(in the rows, 128 means zero)
Known rows, with every step that occurs:
J > R > M > U > N > W: [146 152 102 131 136 151 160 126 227 125  60 141 142 125 145 183 135 118
  85 136 149]
M > U > N > W > V > J > R: [121 111  81 117 132 148 107  95 152 137  92 134 160 104 126  97 141  98
  94 128 119]
W > V > J > R > M > U > N: [143 130  92 126 128 146 124 145 226 113  45 128 131 106 138 159 143 121
 166 121 176]
J > R: [133 102 111 124 121 105 142  91 106 118 172 119 129 137 141 103 132 139
 156 141 136]
V > J > R > M > U > N > W: [139 146  94 126 140 160 142 112 226 121  48 141 155 135 145 173 137 111
  92 131 143]
V > W > N > J > R: [123  93 108 118 125 100 125  97 120 122 201 141 144 136  96  79 119 140
  68 145  67]
V > J > R > M > U > N: [150 133  98 122 128 143 133 145 246  92  47 128 132 126 148 177 141 133
 180 126 198]
R > M > U > N: [160 156 119 132 124 142 145 181 237  97  53 135 115 120 145 206 127 134
 176 124 202]
J > N: [122  80 171 121 119 103 118  99  23 116 188 118 163 185 121 108 125 126
 151 124 164]
R > M > U > N > W > V: [131 157 106 144 133 153 134 147 162 163  71 145 131  99 121 158 126  93
  82 119 103]
V > W > N: [141  97 132 125 111 139 104 133 132 107 209 187  95 115 102 114 105 133
 103 132  87]
U > N > W > V > J > R > M: [122 114  81 133 141 126 143  63 184 135  78 121 144 158 149 127 149 124
 154 126 100]
V > W > N > U: [149 124 153 135 118 131 105 163 158  97 162 187  55 127 110  95  96 141
 107 123 115]
N > U > M: [120 158 173 151 119 126 140 162 163 105  92 129  69  80 137 122 118 136
 124 139 154]
U > M > R > J > N > W > V: [104 121 135 122 129 130 121 109  43 187 163 112 146  84 116 101 147 110
  84 127  73]
V > W > N > U > M > R: [129 171 155 138 119 153 131 179 125 133 129 150  55  33 132 116 122 169
 165 126 123]
J > N > U: [134 110 185 131 124 103 116 136  69 104 145 132 108 182 126  90 110 137
 145 117 177]
V > J > N: [110  69 159 112 126 117  90  78  26 106 171 119 184 202 121  93 126 117
 158 117 155]
W > N > U: [150 136 172 138 119 126 111 158 142  90 145 159  62 156 122 102 100 139
 123 124 146]
W > V > J > R > M > U: [115  99  90 136 130 162 128 120 159 118 120 104 130 126 135 141 157 129
 175 122 146]
W > V > J > R: [111  90  90 119 127 120 103  72  84 134 151 120 149 129 127  65 137 113
 148 128 100]
N > W: [127 154 129 137 132 138 141 112 101 140 140 148 143 152 132 149 107 105
  76 134  96]

Rows:
[124 133 169 145 113 139 124 162 188  98 122 163  52  61 118 105 117 140
  88 141 122] : V > W > N > U > M
[126 114 139 103 135 120 130  96  55 151 191 115 166 167 134 135 138 131
 111 130 109] : M > R > J > N > W
[ 97 113 181 140 122 127 107 126 103 119  96 120 108  95 119  72 133 116
 109 126 145] : W > V > J > N > U > M
[144 147 142 106 121 118 126 167 157 119 178 109  61  84 146 135 144 175
 185 138 129] : W > N > U > M > R > J
[133 161 112 137 129 153 119 158 136 165  83 155 137  82 112 143 114  81
  56 121 105] : M > U > N > W > V
[108 100  86 121 134 131 109  60  90 146 140 127 160 131 127  70 136 102
 103 129  79] : N > W > V > J > R
[119 116 112 123 131  86 141 100  91 130 171 108 161 158 116  97 120 137
 107 143  99] : N > J > R
[134  88 149  92 123  95 116 113  33 131 227  93 149 167 136 121 147 159
 205 124 155] : M > R > J > N
[121 116 104 137 132 140 154 137 167 110 132  96 138 147 129 164 147 147
 154 133 150] : N > J > R > M > U
[142  96 171 111 125  88 111 135 100 101 178 119 102 189 131  98 124 146
 153 123 167] : R > J > N > U
[150 147 109  97 126 108 126 153 102 138 209 103 103 126 151 157 135 167
 227 129 123] : M > R > J
[115 115 149 109 132 125 138  97  75 150 172 109 157 131 135 134 148 132
  94 139 111] : U > M > R > J > N > W
[108 109 141 135 129 129 113  98  19 175 159 136 164 137 104  92 122  85
  59 119  77] : J > N > W > V
[113  97 129 119 129 116 109  97  44 173 185 124 158 141 108  98 132  93
  65 125  70] : R > J > N > W > V
[132 128 120 144 126 160 146 160 166 102 125 113 113 141 140 193 139 140
 187 124 174] : R > M > U
[140 174 132 126 132 114 126 193 164 117  88 131 162 137 103 170  97 119
  84 129 146] : M > U > N > J
[105 154 163 133 128 143 112 147  50 150 103 112 104  64 134  85 136 146
 184 112 140] : W > V > J > N > U > M > R
[116 138  96 132 140 167 101 121 159 140  62 141 154 130 124 141 128  88
 110 112 103] : R > M > U > N > W > V > J
[130 179 168 140 121 147 137 173 111 128 115 127  63  57 142 121 126 168
 179 126 147] : W > N > U > M > R
[138 168 125 132 136 113 141 180 190 116  74 120 156 153 112 185 108 130
 111 128 143] : R > M > U > N > J
[117 113 105 138 138  92 168  84 141 123 145  93 141 188 138 136 140 157
 169 137 101] : N > J > R > M
[131 126 101 134 138  88 167  96 185 120 104 103 143 177 140 147 136 155
 166 136 120] : U > N > J > R > M
[126 192 159 142 125 140 145 179 100 137 102 119  70  53 150 130 123 166
 198 124 154] : N > U > M > R
[133 161 116 138 130 132 122 137 118 172  92 158 137  99 115 128 107  83
  61 122  84] : U > N > W > V
[117 108 157 127 131 127 132  83  49 139 161 135 177 181 122 124 120 105
  67 130 117] : J > N > W
[130 107 104 138 126 151 155 133 177 103 132 103 118 133 145 169 154 148
 186 132 173] : J > R > M > U
[139 172 135 125 133  87 129 165 142 125  98 134 161 159 108 151  88 121
  94 131 120] : U > N > J
[130 139  92 139 133 146 141 124 166 164  75 137 135  92 124 138 137  99
  79 126 103] : J > R > M > U > N > W > V
